Each row comes from the steps of one path. Every step used is in the known rows, and no mark comes twice. Write the path behind each row, first mark first.
Known rows
zoki > nirap: [ 31  21   7 -46  48  12  15  32 -22 -23 -21   4  14 -25  43 -47  -9 -60
  -9  28   0  21  32  11  21   1  14  -1 -21   3  99  27  11  28   2 -26
 -57  15  -6  22  -7  -1 -71  12  -4 -12  24  -1 -12  13 -16 -33  20  48
 -25 -33  22  47 -38  57  15  22  17  49  24]
noni > dogu > mubu > nirap: [ 34 -46  60 -64  47  14   0  12 -37 -17  -4 -32  37 -12  12 -19 -19 -53
   2  18 -29   1  22  37  68   3 -10 -49 -15   4  60 -21   5 -68  21  33
  14  32 -42  21 -56  38 -72  41  30 -71 -19 -47 -21 -16 -51  32  21  50
   3 -48  -3  39 -69   2  21  31  17 -21  -1]
zoki > nirap > gero > dogu: [ 24   1  -5 -48  54  -2  13  61 -14 -27 -36  -5  48 -23  36 -53 -15 -46
  23  61  16   6  24  10  34   3  -1  -9 -28 -22  97  27  28  19   9 -27
 -25  10 -27  26 -44   6 -65 -22 -15 -14  16  26 -11  22   4 -21  18  58
 -19 -39  54  50 -48  24   3  40  10  -8  12]
gero > nirap > nuzus: [ 20  33  33 -27  58   3  53  46 -44   1 -27 -54  29 -51  42  -7  28 -64
  39  27  14 -14  20  11  17  20  -2   8 -33  18  87 -23   4 -49  30 -37
 -73  -6 -15  30 -16 -33 -62   3  -1 -42 -30 -54   6  20 -10   1  30  61
  -9 -67  33  22 -64  11  16  75  17  -2   9]
mubu > dogu > nuzus: [  3  65  44 -16  44  35  -6  -1 -40 -11 -30 -48  20 -30  44   9   3 -84
  -6  -7 -35   6  18   7  24  11   3 -19 -62  42  85 -44  20 -10 -17 -22
 -27  23 -14  33  -7 -10 -74  59  23 -23   3  19  16 -20 -68 -19  29  54
 -31 -47   8  39 -73  -4   5  48   2  55  -9]
dogu > zoki: [ 26  79  42 -33  25 -30  15  -9 -42   1  13 -36  28  46  35  35 -26 -72
   5  15 -10  31   9   5   7   8  -3  17 -44  45  80  47   9  -6  12  -8
 -49  11 -46  30  28 -22 -83  34 -10 -41 -14 -19   6   5 -18  -3  25  57
 -18 -48 -11  34 -34  34  23 -10  22  50 -15]
dogu > zoki > nirap: [ 31  44  13 -43  28 -13  27   3 -28 -17 -26 -18  38  53  34   4 -30 -74
  11  36  -1  41  18  -1  13   9  11  20 -36  35  87  60  13  19   3 -21
 -49   9 -54  22   9   3 -88  27 -15 -21   5  -2  -7  11   8 -35  18  57
 -13 -45   3  67 -27  61  18  -5  21  64  10]
nirap > zoki > dogu > mubu: [ 31  -3  20 -40  31 -23  32  31  -8  22  11   8  45  16  31 -19 -28 -68
 -14  15 -20  24   7 -33   4  -3  10 -11 -14 -32  81   0  10 -10  22 -24
 -20  31 -46  45 -10 -40 -73 -20  -3  -7  53  12  10   1 -21 -35  33  37
  -4 -33  57  69 -49  36  39  92   1  21  18]
gero > nirap > mubu > dogu: [ 13  20  48 -21  62 -15  54  39 -29  -3 -61 -51  12 -47  45 -19  15 -49
   2  36 -15  17   6  13  21   9 -11 -42 -14  -2  94 -31  28 -17   2 -40
 -53   5 -36  34 -19 -36 -54   2  18 -17 -21   5  16  11  -4  -5  29  64
 -15 -61  21  18 -45  14  -9  58  16 -31   1]
gero > dogu: [ 34  54  33 -32  41   2  -2  31 -35   2   5 -34  11 -49  24 -48 -13 -61
 -11   5   0 -12  25  22  33   7 -31 -11 -25 -24  76   5   4 -41  30  -5
 -48  -1  52  24 -20 -10 -58   3  -4 -74   0  12   8  21 -32   3  21  54
 -21 -58  34  43 -45  16   9  40  14 -29 -11]
zoki > dogu > mubu: [ 28  15  33 -48  26 -19  17  29 -25   6  -8  13  47   1  40 -34  -7 -68
 -25   8 -33   3   8 -50  37  -5  -3 -10 -29  18  88   1   0  -6  14 -26
 -30  29  -8  34 -20 -19 -69  23  11 -42  48 -12  -8  13 -24 -24  30  52
   8 -36  38  49 -51  27  34  61  -4  -7  26]
mubu > nirap > gero: [ -2  36  29 -33  63 -24  -1  40 -27 -23   9 -19  29 -36  65 -33   4 -27
  16  38 -13   7  14  42  36 -11  -8 -41 -56  15  96   3  52  54  -4  28
   0  25 -92  37 -22   9 -68  32  27   6 -15  -9  15 -18 -29  13  16  53
 -44 -32 -14 -10 -54   7   7  11  18 -14 -18]
nure > nirap: [  8  76  34 -15  51  -2  18  12 -10 -17   8  -6  29 -16  55 -30 -10 -90
 -21   0  -8   8  11  -1  33  -2  -5  -2 -40   2  97  -7   5   9   8   7
   7   5  23  22 -13 -28 -62   7   4 -34 -12 -24   0  23 -58   2  31  47
 -22 -29  11  13 -33  27   0 -10  21 -23 -15]
gero > nirap > mubu: [ 18   5  48 -21  61 -28  54  32 -35   8 -34 -40   3 -39  36   5  13 -37
  10  41   4  15   1  12  20   8  -9 -22  -3  -5 102 -18  14 -39  19 -43
 -62   8 -18  36 -10 -36 -57 -16   3 -30 -25 -31  10  21  -1   3  31  57
  10 -52  30  12 -46  20   3  52  22 -33   0]
gero > dogu > zoki > nirap: [ 43  48  12 -39  28   3  17  20 -27 -10 -37 -32  39  27  15 -34 -34 -76
  10  34   6  11  23   7  34  14 -19  12 -29  -1  78  45   8 -25  23  -9
 -43  -4   1  18 -28  13 -76  12 -15 -56   4  30  -4  23  17 -27  11  61
 -11 -65  32  87 -28  46   4  22  15  -7   3]
nure > dogu > mubu > nirap: [  5  -8  16 -46  44  11   2  14 -33 -34 -36 -16  58  -4  44 -36   5 -55
 -15  11 -39  -5   4 -38  27   7  -9 -50 -40  58  61 -11  -3 -21  -5  21
  18   5  21  10 -50  36 -67  46  40 -76  -1 -32   9 -18 -45  15  22  65
   2 -50  16  45 -56  -5  10  31  14 -47  -2]
gero > nirap: [ 34  24  43 -32  58  -5  34  35 -39   1 -10 -39   5 -42  59 -36  11 -55
   5  37  -1  -7  24  22  20  11 -17 -20 -21  12  88   2   1 -19  23 -36
 -66   6 -10  27  -5 -31 -58  10  -2 -33 -20 -29  10  20  -9   9  23  55
 -18 -47  15  27 -55  26   9  31  22  25  -2]
noni > dogu > zoki: [ 39  28  68 -61  34   3   5  -8 -39  -4  -5 -40  32   2  14  45 -37 -67
   9  23  -9  13  15  39  41  12  -2   4 -24   9  61  24  -7 -72  40   4
 -34  17 -37  26  -9   2 -80  24 -16 -68 -45  -9 -20   9 -33  26  27  54
  -4 -59   6  61 -47  16  23   1  24  28 -17]
dogu > nuzus: [  5  45  43 -15  45  14  -8 -12 -52   9  11 -39   7   0  22  56  -1 -68
  10   1  -8   0  11   7  21   9  11  17 -49  45  96 -33  -7 -58  11 -27
 -36  31  13  39  11  -8 -81  37  -4 -44  -3 -37   3  -7 -66  -8  33  45
  14 -33  31  33 -81  -1  27  39  12  50 -16]
mubu > dogu: [ 18  74  42 -32  45  14   5  24 -27 -20 -14 -34  17 -58  60 -42   5 -71
 -29  -7 -36  12  26  13  18   2  -8 -37 -49  16  79  -8  30  28 -13 -13
 -42  11 -26  27   3 -24 -61  48  29 -18   2  23  20 -10 -54  -7  25  57
 -66 -53 -12  14 -47  15   3  27   9  42  -5]
noni > nirap > nuzus: [ 16  16  34 -43  40  15  47  62 -36  -5   0 -54   2 -67  34  40   9 -59
  49 -15  16 -14  33  46  28  15  10  32 -14 -39  87 -28 -27 -79  54  -9
 -99   7 -13  29 -36 -39 -67  28  16 -52  11 -24 -21  10 -45  26  34  55
 -20 -64  13  30 -66  33  29  71  15  25  11]
gero > nirap > zoki > dogu > nuzus: [ 28   6  27 -27  52   3  41  31 -23  22 -35 -27  31 -15  46  -7  -4 -66
  21  49  -3  -3  11  -6   9  12   4  -6 -19 -20  87 -22   5 -32  30 -59
 -45  20 -41  43 -17 -39 -68 -10 -18  -3   9  17  15  12   6 -35  26  43
   6 -45  75  89 -66  35  20  95   9  28  10]
mubu > nirap > zoki > dogu > nuzus: [  6  31  25 -26  50   7   7  14 -16   7 -16  -2  31 -19  51 -21  -8 -56
   4  20 -22  14  12  10  22  -6  14 -22 -45 -12  87 -23  37  25  11   9
 -12  38 -72  44 -18   7 -80  37  20  19  23  32  21 -24 -24 -40  15  34
 -19 -36  33  70 -56  46  23  67   8  15   2]
nure > dogu: [  6  49  25 -45  48  18  -5  17 -31 -27 -26 -12  35 -60  55  -7   6 -58
 -21   7 -22 -11   4 -31   7   9   0 -16 -39  33  71   9 -12 -22  15 -12
 -37  -5  69  18  -7  -6 -59  21   3 -71 -14  -2  10  11 -53  14  27  64
 -16 -48  32  42 -48   3  11  22  21 -10 -15]
zoki > dogu > mubu > nirap: [ 20  12  30 -46  32 -18  13  32 -22  -1 -20  14  47  -1  49 -62   0 -59
 -20  12 -40   2  10 -34  49  -9  -4 -32 -40  19  85  -5  19  20   6   3
 -12  35 -42  31 -35   8 -72  47  33 -27  43  -3  -3  -5 -15 -23  21  53
  -3 -38  20  52 -51  39  26  55  -3 -24  26]

Which path is each row?
[  0   4  15 -24  53  18  28  18 -20 -23 -80 -15  24 -10  23   9  -1 -62
   2  28  -9  42   6  -6  26   6  29 -11 -21   7 109 -27  33   3 -18 -36
 -36  24 -27  32 -25   4 -75  16  14   5  20  23  -8  -3 -15 -57  28  54
  -1 -43  40  53 -43  36   0  63   7  10  25]	zoki > nirap > mubu > dogu > nuzus
[  7  45  25 -33  51 -24   6  36 -26 -19 -14 -34  51   3  46 -36 -16 -40
  32  48  -8   6  11  38  42  -1 -25 -33 -56   9  81  16  51  27   6  33
  15  14 -91  30 -43  23 -72  33  17 -15 -20  19  16 -12  -2   9   7  61
 -34 -52  -1  28 -43   9  -2  11  17 -49 -23]	mubu > nirap > gero > dogu > zoki
[ 17  39  25 -37  51 -28   2  56 -28  -6   4 -32  40 -34  37 -18 -12 -39
  22  41   8 -10  11  20  31   1 -25 -15 -45 -13  91   7  25 -16  23 -11
 -22   8 -16  37 -30 -20 -56 -25 -12 -42 -11  12   8  18 -25  22  26  60
 -22 -44  42  10 -54 -19   8  41  10 -40 -23]	nirap > gero > dogu
[ 32 -13  49 -63  38   5  26   2 -27 -16 -48 -28  39  18   0  48 -39 -60
  18  43   0  33   5  23  43  11  16   6  -8  -7  76  25   8 -69  29 -11
 -32  20 -52  27 -28  15 -83   8 -16 -48 -33   3 -32  14  -1  -6  25  55
  14 -56  27  79 -36  36  16  19  23   3   5]	noni > dogu > zoki > nirap > mubu
[ 41 -45  63 -66  38   7   7  10 -39  -4   7 -32  29  -4   3   5 -28 -61
  -4  13 -20  -1  20  18  54   8  -7 -26  -9  -1  61 -16 -14 -95  32   6
  -9  27 -11  24 -38   9 -70  15   7 -84 -15 -51 -25   2 -56  34  33  49
  11 -47  17  38 -70  -6  30  37  14   0   0]	noni > dogu > mubu
[ 11  12  46 -37  32 -13  55  41 -25 -11 -39 -58  -2 -20  31  49 -12 -52
  24   3 -13  27  13  39  31  10   0  -7   2 -43  90 -22  -3 -51  25 -10
 -73  14 -55  30 -37 -39 -69  38  29 -31  11  32  -9  -1 -24  13  33  61
 -22 -61  -5  41 -41  41   3  48  16   4   3]	noni > nirap > mubu > dogu > zoki
[ 38  11  26 -39  52 -10  47  46 -16  18 -27 -18  26 -36  58 -42  -2 -59
   6  50  -2   2  16  -2   7   7  -2 -16 -14 -37  85  -1  13  -8  35 -50
 -59  13 -48  41 -11 -50 -60 -19 -16  -1  11  23  17  20   9 -28  24  47
 -17 -48  60  78 -49  47  18  86  12  25  14]	gero > nirap > zoki > dogu
[ 16  69  16 -36  32  20  30  16 -23 -30 -71 -39  60  12  41 -14  -9 -94
  14  12 -21  33  20  -7  14  16  15   3 -58  36  78  17  36  28 -18 -16
 -39   0 -80  21 -13  -2 -81  50  16  -5   5  25   4  -6  -6 -42  20  67
 -51 -69  -5  62 -35  34   4  39   8  46  16]	mubu > dogu > zoki > nirap > nuzus
[ -9  79  40  -3  45 -21  42   6  -2 -18 -49 -24  53  22  37  11 -15 -94
 -12   5 -20  42 -15 -15  32   2   3 -11 -38   3  98 -21  32   9 -12   2
  25   1 -31  26 -25 -32 -69   5  17 -19 -24  10   6  12 -37 -16  36  57
 -16 -45   8  19 -11  24 -17   6  18 -69 -15]	nure > nirap > mubu > dogu > zoki
[ 10   1  49 -37  43  -5  46  53 -23 -11 -27 -50 -15 -64  34  25   1 -45
  12  -2 -11  16  19  47  33   6   1 -18   8 -60  95 -38  -4 -51  24 -14
 -82  16 -40  33 -43 -44 -60  29  34 -32  20  29  -7   1 -38  17  34  57
 -27 -56   1  28 -47  35   3  61  15  -3   5]	noni > nirap > mubu > dogu
[ -8  58  38  -4  55 -23  38  13  -8  -9 -15  -4  30 -14  33  12  -6 -75
 -16   5  -2  30 -11  -8  32  -5   5  -2 -23 -11 112 -27  17 -10   8   1
  13   6  16  31 -17 -36 -62 -19   8 -32 -20 -22  -2  23 -50  -5  40  48
   2 -32  27   0 -21  25  -4  11  22 -84 -14]	nure > nirap > mubu
[ 44   1  43 -71  36  15  11   2 -29 -22 -30 -25  41  13  14  25 -42 -71
  18  41  -3  19  20  30  45  13   9   6 -18  -1  66  37  -1 -53  30  -6
 -37  18 -49  20 -24  21 -83  26 -21 -51 -28   4 -32  14 -11  -2  20  54
  -3 -54  18  85 -43  39  19   7  24  40   4]	noni > dogu > zoki > nirap
[ 13  52  22 -12  51  -5  31  15   3  -1  20  -5  37  -2  49 -26 -27 -92
  -9   8  -2  23   9   2   9   0   4  -2 -27 -35  94 -11  14   6  14   6
  19   5 -13  32  -9 -45 -66 -30  -8  -9  -1   0  11  15 -55 -15  34  34
 -27 -27  31  34 -29  37   7  24  23  -6 -14]	nure > nirap > zoki
[ 13  -7  44 -40  43 -19  49  52 -30   1  -3 -40 -30 -52  27  47  -3 -34
  19   0   5  14  16  47  29   4   3   2  18 -60 102 -24 -19 -71  43 -14
 -94  18 -16  35 -32 -45 -63  10  19 -45  14  -1 -18  11 -35  22  36  51
  -3 -47  14  23 -49  40  16  52  21  -3   3]	noni > nirap > mubu
[ 20  55   8 -38  30  -3  43  11 -32 -16 -42 -25  60  49  23  28 -18 -82
  40  29  10  35  13 -13  11  18  24  45 -45  40  90  42  14  -3  11 -22
 -54   2 -62  25   1   1 -91  21 -13 -25  -4 -21 -14  11  11 -37  23  61
  -8 -62  15  65 -33  49  24  26  18  39  18]	dogu > zoki > nirap > nuzus
[ 10 -24  26 -35  47 -38  16  31 -34 -17  14 -20  53  35  38 -39  -3 -40
  16  29 -27  16  12   2  43  -5 -14 -53 -40  40  86 -10  31   8 -10  30
  30  31 -91  30 -46  19 -74  28  41 -28  11 -51   4 -28 -37  17  21  55
  -6 -30  -8  -5 -67 -13  18  26   9 -25  -2]	dogu > mubu > nirap > gero
[-10  67  40  -5  54 -10  36  16  -1 -20 -40 -16  37 -22  44 -12  -2 -85
 -26  -4 -20  33  -9 -12  34  -4   2 -25 -33 -11 102 -37  33  12 -13  -2
  19   3  -6  28 -30 -35 -59  -2  25 -18 -17  10   7  14 -51 -11  38  52
 -19 -41  16   4 -21  22 -17  19  15 -77 -11]	nure > nirap > mubu > dogu
[  8  10  13 -35  52   5  34  34 -13 -30 -71  -7  24 -32  34 -26   0 -55
 -11  25 -11  45  12  -3  25   0  22 -19 -17 -11 105  -4  39  30 -17 -31
 -47  15 -35  29 -20  -4 -67   5  17   4  27  28  -4   5  -9 -49  25  55
 -23 -43  27  40 -28  48  -1  50  10  -7  26]	zoki > nirap > mubu > dogu
[ 27  37  25 -39  40 -14  21  32  -7  22   6  11  26 -32  46 -16 -20 -64
 -19  14 -12  17  11 -10  -2  -4  16   0 -22 -46  88   8  17  11  30 -31
 -53  26 -42  47   9 -53 -69 -18 -15  11  35  42  13   9 -20 -40  31  34
 -26 -39  58  69 -38  50  36  83   6  35  10]	nirap > zoki > dogu
[   4   55   19   -9   45    8   27   10    6    6  -15    9   55    6
   48   -3  -25 -100   -4   10   -9   10   -3  -29   20   -1   18   15
  -39  -28   98  -30   10   -4   17  -18   23   18   -9   38  -26  -41
  -75  -17  -14    0   13   22    4   15  -47  -40   35   35    1  -27
   69   74  -41   41   11   58    6  -10   -1]	nure > nirap > zoki > dogu > nuzus
[ 31  35  15 -32  30 -11  28  17 -26  -5 -51 -31  41  34   3  -7 -34 -67
  15  33  10  29   8   5  31  13 -15  10 -18 -15  86  31  15 -35  23 -19
 -40  -2  -6  24 -31  10 -75  -4 -13 -54   1  34  -3  23  23 -30  17  60
   4 -67  44  83 -19  42   4  35  15 -45   3]	gero > dogu > zoki > nirap > mubu
[ 19  33  18 -34  31 -30  40  -1 -25 -11 -42 -16  37  60  19  37 -30 -66
  15  37   1  57  -1  -8  12   8  19  20 -20  23 100  44  23   1   3 -22
 -46  12 -67  29   6  -2 -87  10 -12 -17   0  -2 -12  11  18 -39  24  57
   6 -48  16  57 -18  59  14  10  22  12  13]	dogu > zoki > nirap > mubu
[  6  71  21 -17  45 -26  24  28  -5 -20 -15 -25  71  28  44 -18 -31 -86
  23  39   6   3  -2  -3  40   5 -21   1 -53  -6  92   9  22  -2  14  12
  48  -7 -20  24 -49 -22 -65 -23 -14 -40 -31   5   2  30 -25  10  26  61
 -13 -44  32  28 -29   0 -13  -4  17 -73 -27]	nure > nirap > gero > dogu > zoki
[  7  35  25 -34  61 -14  -5  51 -26 -21  -8 -28  36 -41  53 -59  -2 -32
  21  42  -6  -6  18  43  48  -6 -24 -46 -52  -7  88   1  52  30   8  31
   4  16 -64  31 -49  19 -63  23  25 -15 -15  15  16 -10 -15  15  11  56
 -38 -47   4  11 -52   5  -2  26  15 -54 -20]	mubu > nirap > gero > dogu
[ 14  34  23 -35  51  -5  11  31  -8   4  -6   7  33 -39  60 -56 -10 -50
  -9  20 -22  16  17  18  20 -12   7 -33 -36 -29  83   0  43  49  14  18
 -25  32 -81  40 -15  -7 -72  28  22  23  27  37  21 -16 -16 -32  13  36
 -42 -40  16  59 -39  56  21  62  11   8   6]	mubu > nirap > zoki > dogu
[ 20 -12  33 -33  41 -20  13  14 -37 -12  15 -22  33  30  31 -50  -7 -55
  -6   8 -33  19  20   4  45  -2 -15 -48 -34  39  80 -14  18   0  -8  31
  11  27 -55  26 -32  23 -74  47  48 -42  20 -57   6 -28 -41   9  19  50
  -7 -37 -17  10 -61  12  20  23  13 -11   5]	dogu > mubu > nirap
[ -7  40  25 -30  47  35 -16  -7 -44 -21 -37 -27  40 -27  39  50   6 -66
   0   8 -22 -16  -3 -35  12  15  13   0 -52  63  77 -27 -23 -63  10 -26
 -22   5  79  23 -19  12 -72  33  -1 -77 -19 -14   6   0 -65   2  30  62
  17 -47  53  62 -72 -13  15  41  14   2 -18]	nure > dogu > nuzus
[ 33  -7  27 -53  34  -1  42  65  -8  13   6 -17  -4 -53  49   3 -21 -53
  17   9  -2   1  27  34  18   2   8   8   6 -90  84  -8 -21 -37  60 -23
 -93  24 -41  39 -34 -60 -67   4   0 -10  49  50 -11  11 -25  -6  30  40
 -24 -42  39  84 -52  67  29  81   9  58  17]	noni > nirap > zoki > dogu
[ 13  61  19 -21  45  -2  35  24  15   3  -3  17  51  -9  58 -35 -22 -94
 -18  11 -10  12   3 -23  17  -5  12   4 -31 -43  95  -8  14  18  19  -8
  10  11 -15  35 -22 -49 -65 -26 -10   4  17  28   6  27 -40 -34  32  36
 -21 -27  55  60 -25  48   9  45  11 -18   2]	nure > nirap > zoki > dogu
[  22    1   68  -47   49   41  -14  -11  -50    0   -5  -44   15  -34
    4   65  -18  -63   13   12   -9  -11   15   34   49   13    8    4
  -28    9   73  -37  -15 -113   38  -13  -27   33   14   34  -25   11
  -79   28  -11  -65  -37  -24  -22    0  -66   18   33   45   20  -45
   39   59  -83   -8   27   42   16   32  -17]	noni > dogu > nuzus
[ 37  71  33 -32  27 -13   9  11 -38   4  -8 -47  30  17  16 -10 -31 -74
   6  14  -1   6  17  13  26  14 -31   7 -35   3  73  33   3 -45  31  -3
 -42  -5   9  24 -13  -6 -71  15 -11 -77 -12  15  10  19  -7   0  18  61
 -12 -66  21  63 -32  23   8  16  17 -15 -18]	gero > dogu > zoki
[ 19  53  26 -37  39 -41  11  38 -30  -6  -5 -41  59  15  32   6 -29 -51
  34  47   7   4   5  14  25   7 -24  -3 -50   2  82  30  25 -16  22 -10
 -12   3 -47  35 -25 -18 -69 -18 -21 -41 -23  13   9  15  -6  16  23  65
 -14 -54  34  26 -45 -13   7  24  13 -29 -27]	nirap > gero > dogu > zoki
[ 21  33   7 -45  33 -27  28  19 -24 -23 -25 -18  58  66  40  18 -32 -61
  32  60   4  39  10  -3  17   7  12  13 -45  32  93  61  25  30   1 -21
 -24  13 -91  29  -1  -4 -88   8 -21  -2  -2   1  -9  11  13 -24  20  61
 -16 -41  14  51 -33  37  15  -5  20  46   6]	dogu > zoki > nirap > gero
